Each row was made from one small tree. The marks that hang from a mark follow it in brackets, in alphabetical order. Every link used is in the known rows. Write each row's tree.
(in the rows, 128 means zero)
Known rows
mima(taran(fakad(sotiv(danez)))): [133 127 124 141 131 67 119 151 102 153 124 140 95 101 121 89 126 108 131 116 138 139 124 106 156 167 112 96 104 114 120 92 139 155 125 130 123 120 123 116 132 128 134 106 147 121 123 134 93 127 146 129 129]
zadeko(fivi(vuni)): [118 145 113 146 132 125 118 144 136 171 105 137 124 120 124 97 118 156 123 119 144 134 106 82 133 126 135 116 106 107 114 106 143 105 118 149 155 114 139 123 123 123 145 115 135 118 131 131 180 145 128 122 143]
nedosok(zosi): [145 132 111 161 138 152 123 147 130 116 121 130 147 135 128 92 129 102 125 109 146 161 104 98 141 146 141 110 118 115 106 96 131 138 125 129 136 135 158 120 134 116 125 91 122 130 116 129 108 138 187 120 137]
zadeko(darere): [143 119 124 149 133 127 127 149 126 131 129 136 131 138 113 117 109 129 102 114 143 141 106 112 136 138 142 116 110 103 110 100 129 137 117 132 148 145 148 124 143 110 123 92 117 131 128 108 117 127 154 131 140]
kibot(darere mima(taran)): [139 121 125 146 132 125 136 128 126 158 118 127 68 123 123 118 135 96 147 120 141 153 125 107 151 140 104 149 117 118 118 117 134 133 128 129 129 126 122 124 130 119 121 137 141 130 119 130 50 130 159 116 137]
kibot(darere mima(taran) zosi): [145 113 119 147 133 135 137 127 128 128 115 131 78 120 114 134 131 88 143 123 133 153 141 129 150 153 105 154 123 118 125 132 143 131 118 118 129 124 107 126 131 113 119 132 142 125 117 130 92 119 182 108 137]
taran(fakad(sotiv(danez))): [131 124 120 142 133 86 117 164 109 157 129 138 121 102 117 88 128 126 123 115 142 141 104 100 145 155 121 94 103 112 106 89 138 147 122 131 114 133 135 126 123 130 141 100 147 116 124 127 134 129 174 128 129]
kibot(darere(zadeko) zosi): [137 114 124 145 142 143 129 148 133 153 124 135 119 119 107 146 124 118 120 150 141 159 145 141 140 154 132 135 113 101 103 120 143 151 98 118 118 129 121 136 137 121 147 115 138 123 116 115 103 133 202 110 139]
pega(kibot(mima zosi)): [152 108 107 145 130 171 143 141 135 100 126 127 146 147 112 118 128 110 114 90 132 146 103 118 137 148 117 132 117 116 119 122 145 128 128 122 109 129 129 121 78 112 125 111 106 123 117 144 116 121 169 121 140]
fakad(sotiv taran): [145 119 126 165 135 131 122 155 123 165 135 132 115 131 114 89 133 126 140 124 132 161 67 97 147 150 120 82 108 106 105 89 136 141 135 137 101 138 151 134 126 121 140 142 148 125 121 121 83 136 173 107 133]
kibot(darere mima zosi): [143 107 114 151 136 156 135 141 136 130 122 130 104 118 112 133 127 105 138 120 134 154 120 126 134 140 115 156 119 118 111 127 141 119 111 119 120 136 127 134 117 115 126 123 143 122 119 123 128 122 205 109 137]
zadeko(darere(kibot(mima(taran))) fivi): [129 131 118 128 126 137 138 123 123 138 114 117 58 149 123 136 114 123 107 108 136 120 119 125 139 141 119 132 100 117 116 138 140 134 133 136 98 119 114 123 138 121 121 132 126 120 130 115 83 122 83 134 141]
fivi(vuni): [128 131 117 154 133 125 124 146 134 162 112 139 136 126 126 90 126 133 137 119 144 149 95 74 136 131 137 118 109 106 122 104 140 114 122 136 172 130 147 118 115 114 141 102 134 124 128 136 151 138 163 123 138]
mima(kibot taran): [146 134 125 152 132 109 141 126 124 130 118 130 99 120 122 132 130 106 140 134 140 176 136 87 146 124 117 114 114 107 130 122 138 126 133 132 123 135 120 120 141 108 123 118 112 134 119 133 60 131 131 114 137]
zadeko(darere fivi(vuni(danez))): [132 149 112 145 129 122 115 144 130 151 102 147 141 150 108 93 104 161 97 112 147 119 117 105 132 134 145 121 103 103 106 115 128 93 97 140 187 107 129 121 142 127 157 106 146 115 134 131 177 135 124 127 144]
fivi(vuni(danez) zadeko(darere(kibot))): [141 142 120 153 132 144 132 145 130 182 114 143 170 173 108 110 125 125 124 137 141 125 69 87 120 148 146 137 90 102 127 114 126 111 99 116 174 118 135 115 129 127 146 96 158 115 121 150 162 127 151 131 140]
sotiv(fakad(taran)): [152 131 140 161 137 148 126 147 126 143 137 128 159 148 126 98 130 115 125 111 141 150 88 78 136 146 129 86 109 110 102 104 132 127 136 121 99 128 144 131 104 116 143 104 138 134 120 105 43 135 142 118 132]
mima(kibot taran(fakad)): [133 137 126 138 132 99 137 135 117 142 121 131 93 103 133 135 132 107 127 142 140 158 137 105 145 109 109 94 116 108 119 134 144 138 142 126 119 131 105 122 131 111 118 98 126 133 118 131 55 130 124 123 133]
sotiv(danez fakad(taran)): [162 134 139 163 133 152 121 151 116 134 132 132 171 147 116 89 118 105 127 101 142 146 95 71 136 171 135 87 103 113 116 92 129 129 126 120 102 123 149 126 99 125 153 104 134 131 122 106 42 128 128 121 132]
vuni(danez): [150 128 122 161 134 142 126 153 127 137 122 140 156 150 110 107 130 106 123 109 152 182 105 88 141 139 126 126 114 105 107 98 121 106 106 128 129 123 139 123 121 129 147 97 131 122 115 143 101 131 172 122 134]
nibobi(mima(kibot)): [141 123 119 157 139 128 137 127 128 122 120 128 132 131 112 131 122 106 127 145 149 161 120 79 125 120 120 99 116 110 121 121 134 106 128 140 129 157 146 118 133 117 137 91 109 131 114 122 140 149 146 128 138]
fivi(vuni(danez) zadeko): [132 146 116 165 134 145 122 152 132 194 109 149 182 153 112 83 134 122 139 123 147 151 75 65 131 138 129 128 103 104 134 99 127 100 106 121 184 117 143 114 120 131 145 96 158 118 115 160 173 140 168 119 140]
kibot(darere(zadeko(fivi)) zosi): [125 127 117 137 141 145 122 146 134 152 118 134 109 112 104 152 114 136 104 150 141 146 158 145 135 151 128 129 110 102 96 127 148 140 93 128 98 113 110 140 143 131 150 127 140 118 120 110 123 143 172 109 144]
kibot(darere(zadeko) mima(taran) zosi): [128 116 122 141 136 137 137 127 126 155 118 124 66 126 113 137 133 101 132 132 135 148 154 147 152 151 110 141 116 113 120 138 148 151 115 114 117 120 101 128 139 120 135 137 138 123 117 119 83 129 164 109 138]
kibot(darere mima(taran(fakad)) zosi): [135 119 118 135 133 118 134 136 123 137 120 133 73 104 126 137 129 94 127 127 132 137 148 151 145 133 100 137 122 119 114 141 150 144 124 110 131 121 97 128 118 117 118 113 155 124 116 127 77 117 179 117 133]
nibobi(fivi): [132 128 127 151 137 128 135 138 122 149 117 146 129 117 116 109 132 98 121 114 149 166 85 78 141 115 130 120 117 107 116 95 127 136 122 143 152 110 159 125 127 123 128 99 127 133 120 124 118 127 143 122 140]
fivi(vuni zadeko(darere(kibot))): [134 135 121 149 134 145 132 145 132 192 117 137 148 155 120 117 119 135 124 144 135 114 63 91 118 148 150 133 90 104 130 116 137 131 116 122 170 130 145 116 126 113 132 102 146 121 127 134 162 129 144 134 143]
darere(kibot(mima) zadeko(fivi(vuni))): [96 138 112 130 130 151 132 133 137 193 105 111 64 139 132 119 137 163 118 120 139 124 107 107 128 122 131 123 93 113 109 148 157 126 130 141 97 113 122 126 110 133 155 134 136 105 131 120 145 145 93 126 142]
darere(kibot(mima(taran(fakad)) zosi)): [135 118 117 132 131 138 141 133 122 130 124 119 75 123 131 138 136 91 121 115 129 145 125 137 139 132 104 124 112 120 120 148 157 148 142 107 85 119 96 123 94 116 113 103 135 120 115 136 55 110 147 130 128]
nibobi(mima): [134 117 119 155 139 131 125 137 125 130 124 131 143 145 114 111 120 96 119 125 154 158 99 86 132 140 124 107 116 110 113 97 131 113 124 141 140 150 162 117 129 122 139 82 113 128 114 125 136 150 163 140 136]
kibot(darere(zadeko) mima zosi): [126 110 117 143 138 159 133 141 134 158 121 123 91 120 112 142 132 117 125 129 136 150 136 141 141 143 121 143 114 112 108 141 147 139 108 113 111 135 119 139 127 121 138 127 139 119 117 109 111 130 191 109 139]
darere(kibot(zosi)): [153 111 117 147 137 156 136 145 132 116 124 128 135 136 112 144 126 99 124 129 133 172 107 112 127 155 131 131 106 106 111 116 146 134 115 118 81 130 129 128 104 112 131 100 119 121 115 134 96 119 191 120 133]

Which tree is each row?
[108 130 116 129 133 168 138 138 132 178 119 107 74 142 129 138 136 139 109 116 143 146 112 118 133 128 120 121 98 113 98 143 150 141 133 136 48 124 123 135 118 135 142 132 124 109 121 113 100 141 102 125 141] => darere(kibot(mima) zadeko(fivi))
[154 121 124 166 130 128 119 161 113 155 134 131 128 128 106 82 119 120 140 114 133 156 78 85 149 172 123 84 101 110 115 82 134 137 123 139 103 129 155 130 120 132 152 144 142 122 124 121 98 131 158 112 132] => fakad(sotiv(danez) taran)
[135 130 107 136 132 135 125 137 137 130 106 138 119 138 108 135 100 151 96 136 130 109 118 127 116 151 150 132 96 105 115 138 152 116 103 131 139 112 118 125 122 113 145 106 132 111 136 122 191 123 142 127 142] => zadeko(darere(kibot(zosi)) fivi(vuni))
[162 123 122 148 137 115 141 125 129 118 115 136 97 106 106 161 124 99 146 161 131 167 167 118 140 146 115 140 117 108 125 135 142 126 107 118 125 126 98 127 143 106 123 127 129 132 118 138 69 121 183 98 137] => mima(kibot(darere zosi) taran)
[101 145 117 138 135 132 119 144 134 189 107 132 112 125 125 100 120 170 109 130 147 128 126 97 138 125 141 103 101 103 111 116 149 125 115 145 144 114 132 124 131 131 156 119 133 114 129 115 165 156 112 124 145] => darere(zadeko(fivi(vuni)))
[116 124 120 137 130 84 130 137 112 163 126 128 55 108 135 91 146 118 138 104 135 135 103 118 154 127 96 103 113 119 109 116 146 148 151 127 113 136 118 124 127 118 119 119 156 121 122 129 106 128 147 124 130] => kibot(mima(taran(fakad(sotiv))))
[163 109 115 142 138 147 135 146 133 103 125 144 163 142 103 137 120 108 117 135 134 149 115 127 135 168 126 148 115 105 103 107 139 135 99 126 117 118 123 126 95 118 136 120 125 127 116 146 95 125 213 115 138] => pega(kibot(darere zosi))
[130 151 111 151 130 130 117 146 134 162 101 145 147 139 116 91 123 144 118 115 149 146 111 81 135 131 132 120 105 105 110 109 133 87 102 142 155 100 128 121 120 136 162 114 147 112 126 146 171 144 133 119 141] => zadeko(fivi(vuni(danez)))
[137 143 118 161 132 136 124 148 130 182 112 154 180 161 108 88 116 132 119 121 146 123 81 82 130 141 145 129 101 102 133 107 122 105 98 121 212 124 145 113 139 125 143 94 158 119 123 143 180 132 151 128 143] => fivi(vuni(danez) zadeko(darere))
[132 138 128 138 137 89 141 108 108 136 112 144 104 106 123 132 127 83 122 145 148 138 130 90 136 95 107 86 121 112 124 134 136 133 137 145 158 113 126 115 136 125 126 86 137 136 113 126 103 137 97 136 134] => nibobi(fivi mima(kibot taran(fakad)))
[108 131 119 135 134 150 129 141 132 186 117 119 75 121 122 132 129 149 119 122 146 136 134 126 140 126 116 132 109 113 94 133 142 135 116 139 96 125 123 140 136 136 143 142 143 115 123 104 115 149 131 116 145] => kibot(darere(zadeko(fivi)) mima)
[116 134 125 135 139 132 122 147 130 176 119 133 107 116 116 140 120 145 110 145 148 146 137 127 139 139 127 124 106 103 88 117 139 146 101 142 102 118 126 138 145 137 151 131 139 119 120 108 107 152 145 117 145] => kibot(darere(zadeko(fivi)))
[157 117 118 152 139 139 141 136 137 121 121 138 121 103 104 161 123 115 139 160 134 169 145 114 128 134 125 142 115 105 112 135 140 119 101 119 120 141 113 137 135 108 128 118 132 128 119 130 111 124 206 98 138] => mima(kibot(darere zosi))
[131 124 123 126 127 119 140 132 115 147 125 119 58 139 136 131 124 108 109 114 133 116 111 137 138 126 115 115 104 117 114 144 143 157 145 120 111 130 111 120 124 114 110 98 133 125 124 117 45 113 111 142 133] => zadeko(darere(kibot(mima(taran(fakad)))))
[138 135 126 157 140 129 146 116 120 153 117 150 155 134 100 132 111 100 112 148 146 122 88 79 116 109 134 108 111 107 142 121 121 122 120 139 193 138 159 120 161 120 121 87 133 134 116 114 195 135 111 134 149] => nibobi(fivi(zadeko(darere)) mima(kibot))
[156 115 112 141 128 145 142 127 129 95 120 128 116 154 114 116 130 95 120 90 129 147 119 119 149 157 109 135 118 118 135 122 146 136 136 120 118 116 114 113 90 107 120 122 113 128 118 150 80 118 149 122 138] => pega(kibot(mima(taran) zosi))
[115 119 123 141 136 156 134 142 131 186 125 119 85 126 123 129 135 130 136 131 145 151 116 119 144 131 121 134 111 112 100 125 138 145 118 128 113 139 131 135 135 129 140 130 137 123 118 109 93 138 162 114 139] => kibot(darere(zadeko) mima)
[115 150 116 140 135 130 117 143 133 197 101 142 129 135 110 108 122 157 118 148 150 135 135 108 138 137 135 132 101 100 93 127 134 111 83 140 146 94 113 129 136 147 179 131 166 110 124 137 141 152 148 112 143] => kibot(darere(zadeko(fivi(vuni(danez)))))
[143 119 123 139 127 132 143 123 122 135 121 116 65 155 124 130 120 107 123 109 134 132 108 120 141 147 122 135 104 117 122 133 137 143 139 125 109 130 122 117 131 111 113 122 119 127 127 122 55 116 114 133 136] => zadeko(darere(kibot(mima(taran))))
[123 133 129 138 138 88 130 119 105 143 112 148 116 117 125 110 126 74 110 127 152 133 112 95 143 111 107 90 125 112 123 110 133 146 132 145 168 106 139 110 130 130 131 75 141 133 110 126 95 139 113 146 134] => nibobi(fivi mima(taran(fakad)))
[130 122 118 127 127 90 136 137 113 150 127 129 84 134 132 91 148 126 125 94 129 124 98 124 151 141 96 102 110 120 106 114 146 157 154 130 106 119 111 118 96 120 121 128 143 122 120 148 83 129 144 127 133] => pega(kibot(mima(taran(fakad(sotiv)))))
[160 112 115 137 131 142 143 127 130 112 119 132 110 146 110 133 127 93 131 112 128 142 135 132 145 164 105 157 117 118 124 127 142 136 120 122 124 109 106 119 99 115 124 138 129 127 117 150 61 120 177 113 139] => pega(kibot(darere mima(taran) zosi))
[156 108 118 145 136 148 136 143 130 106 127 131 127 145 104 151 111 116 103 133 131 142 107 134 126 155 147 134 103 104 112 124 142 139 109 116 114 136 126 129 125 105 127 93 114 125 124 118 109 111 180 127 136] => zadeko(darere(kibot(zosi)))
[138 121 122 142 129 142 144 125 125 144 118 113 71 147 132 128 142 91 141 109 136 164 101 98 144 141 109 137 106 119 125 127 141 136 143 128 85 125 124 119 112 118 119 125 118 125 118 139 48 122 127 126 134] => darere(kibot(mima(taran)))
[116 136 109 133 136 149 126 138 138 167 105 126 107 135 115 132 124 152 107 147 134 132 131 125 125 147 143 120 94 103 110 140 161 128 107 129 104 102 111 128 111 126 158 119 134 106 126 128 158 139 133 120 141] => darere(kibot(zosi) zadeko(fivi(vuni)))
[119 123 129 140 133 126 135 127 123 179 119 119 63 130 125 126 137 108 137 131 142 151 139 125 154 141 111 136 112 114 114 133 139 153 124 126 115 128 118 125 144 128 136 141 139 126 120 119 45 139 144 115 139] => kibot(darere(zadeko) mima(taran))
[148 128 123 138 136 105 138 134 122 126 121 139 92 91 118 161 125 102 135 164 131 154 168 135 138 127 107 123 120 108 115 148 148 139 114 113 122 124 84 130 129 109 122 111 145 129 115 132 63 118 179 107 132] => mima(kibot(darere zosi) taran(fakad))
[138 142 116 160 137 111 138 109 124 146 94 152 158 136 103 97 128 111 135 142 153 150 101 53 123 101 128 113 114 109 130 128 124 80 106 150 198 107 143 111 127 133 163 98 145 123 119 153 199 141 120 121 139] => nibobi(fivi(vuni(danez)) mima(kibot))
[140 115 114 151 130 138 135 130 128 112 118 125 89 127 119 120 130 94 131 101 133 160 136 118 151 144 109 132 122 118 137 126 146 128 132 115 129 129 119 121 117 108 116 113 123 126 118 127 101 119 153 115 136] => kibot(mima(taran) zosi)
[107 143 117 133 135 145 126 139 134 192 107 122 97 137 126 122 129 159 112 144 142 133 107 104 129 137 143 112 91 103 103 129 153 133 118 144 101 106 123 125 117 134 162 123 134 109 128 128 135 150 110 126 142] => darere(kibot zadeko(fivi(vuni)))
[161 116 118 151 140 113 138 110 124 106 115 138 105 120 97 158 118 82 139 174 138 153 168 116 132 152 109 132 121 111 128 139 139 116 107 125 142 136 112 119 146 112 135 113 131 131 112 134 102 135 179 111 136] => nibobi(mima(kibot(darere zosi) taran))
[149 114 117 141 132 153 142 141 132 134 125 129 127 148 119 117 133 119 131 108 140 139 92 108 136 145 115 152 113 117 100 115 132 131 124 133 111 125 136 126 95 124 129 137 127 126 120 142 86 131 179 118 140] => pega(kibot(darere mima))
[139 120 123 147 141 142 139 137 134 146 122 131 111 109 104 165 126 125 126 171 137 165 163 129 135 135 131 130 113 102 108 145 147 139 100 118 104 139 107 140 145 116 144 121 128 125 117 116 99 134 188 99 139] => mima(kibot(darere(zadeko) zosi))
[132 134 133 140 136 108 140 125 123 165 118 127 79 113 118 154 131 115 139 171 140 168 161 115 149 136 121 122 109 103 114 135 139 148 116 130 111 129 105 126 158 120 139 138 132 131 117 122 28 140 143 104 140] => mima(kibot(darere(zadeko)) taran)
[146 111 119 133 139 150 134 147 131 135 125 137 153 143 103 145 124 121 106 142 136 144 133 143 138 168 133 134 110 101 100 120 144 157 98 123 107 115 117 127 104 124 147 122 121 123 115 133 86 135 199 116 140] => pega(kibot(darere(zadeko) zosi))
[138 117 109 133 131 165 139 135 135 113 119 122 90 143 111 149 110 132 96 110 130 120 118 148 120 140 131 137 102 115 111 144 147 126 121 125 90 128 118 135 120 115 127 119 121 114 130 108 149 114 128 127 142] => zadeko(darere(kibot(mima zosi)) fivi)
[116 149 116 135 133 144 126 140 133 185 104 126 120 156 117 116 132 151 108 137 148 147 110 101 131 145 140 119 91 102 99 131 143 114 101 137 104 93 113 123 115 146 179 123 147 104 123 145 120 147 118 123 140] => darere(kibot zadeko(fivi(vuni(danez))))
[131 154 122 163 135 136 130 140 127 198 103 164 186 142 111 79 139 110 139 120 148 146 63 53 132 118 134 134 107 104 138 100 123 104 101 133 216 89 153 117 122 136 145 102 173 119 116 160 177 132 138 118 143] => nibobi(fivi(vuni(danez) zadeko))
[124 128 127 134 131 111 131 137 119 164 121 129 70 108 138 123 136 102 136 123 140 139 127 125 149 123 97 127 119 118 106 128 140 146 133 123 130 123 108 125 126 123 116 118 152 128 117 124 55 127 153 124 133] => kibot(darere mima(taran(fakad)))
[127 141 121 157 134 131 125 148 132 182 117 147 157 141 115 94 113 144 120 132 138 113 79 88 125 135 148 124 102 101 138 101 134 123 115 125 212 138 154 115 141 110 126 93 146 125 128 123 192 135 152 129 146] => fivi(vuni zadeko(darere))
[130 138 119 155 139 110 139 108 127 144 100 145 136 118 113 106 127 115 138 145 148 137 99 54 121 98 133 108 114 109 133 126 135 97 123 155 202 121 153 113 129 122 147 97 135 129 125 133 206 145 115 124 141] => nibobi(fivi(vuni) mima(kibot))
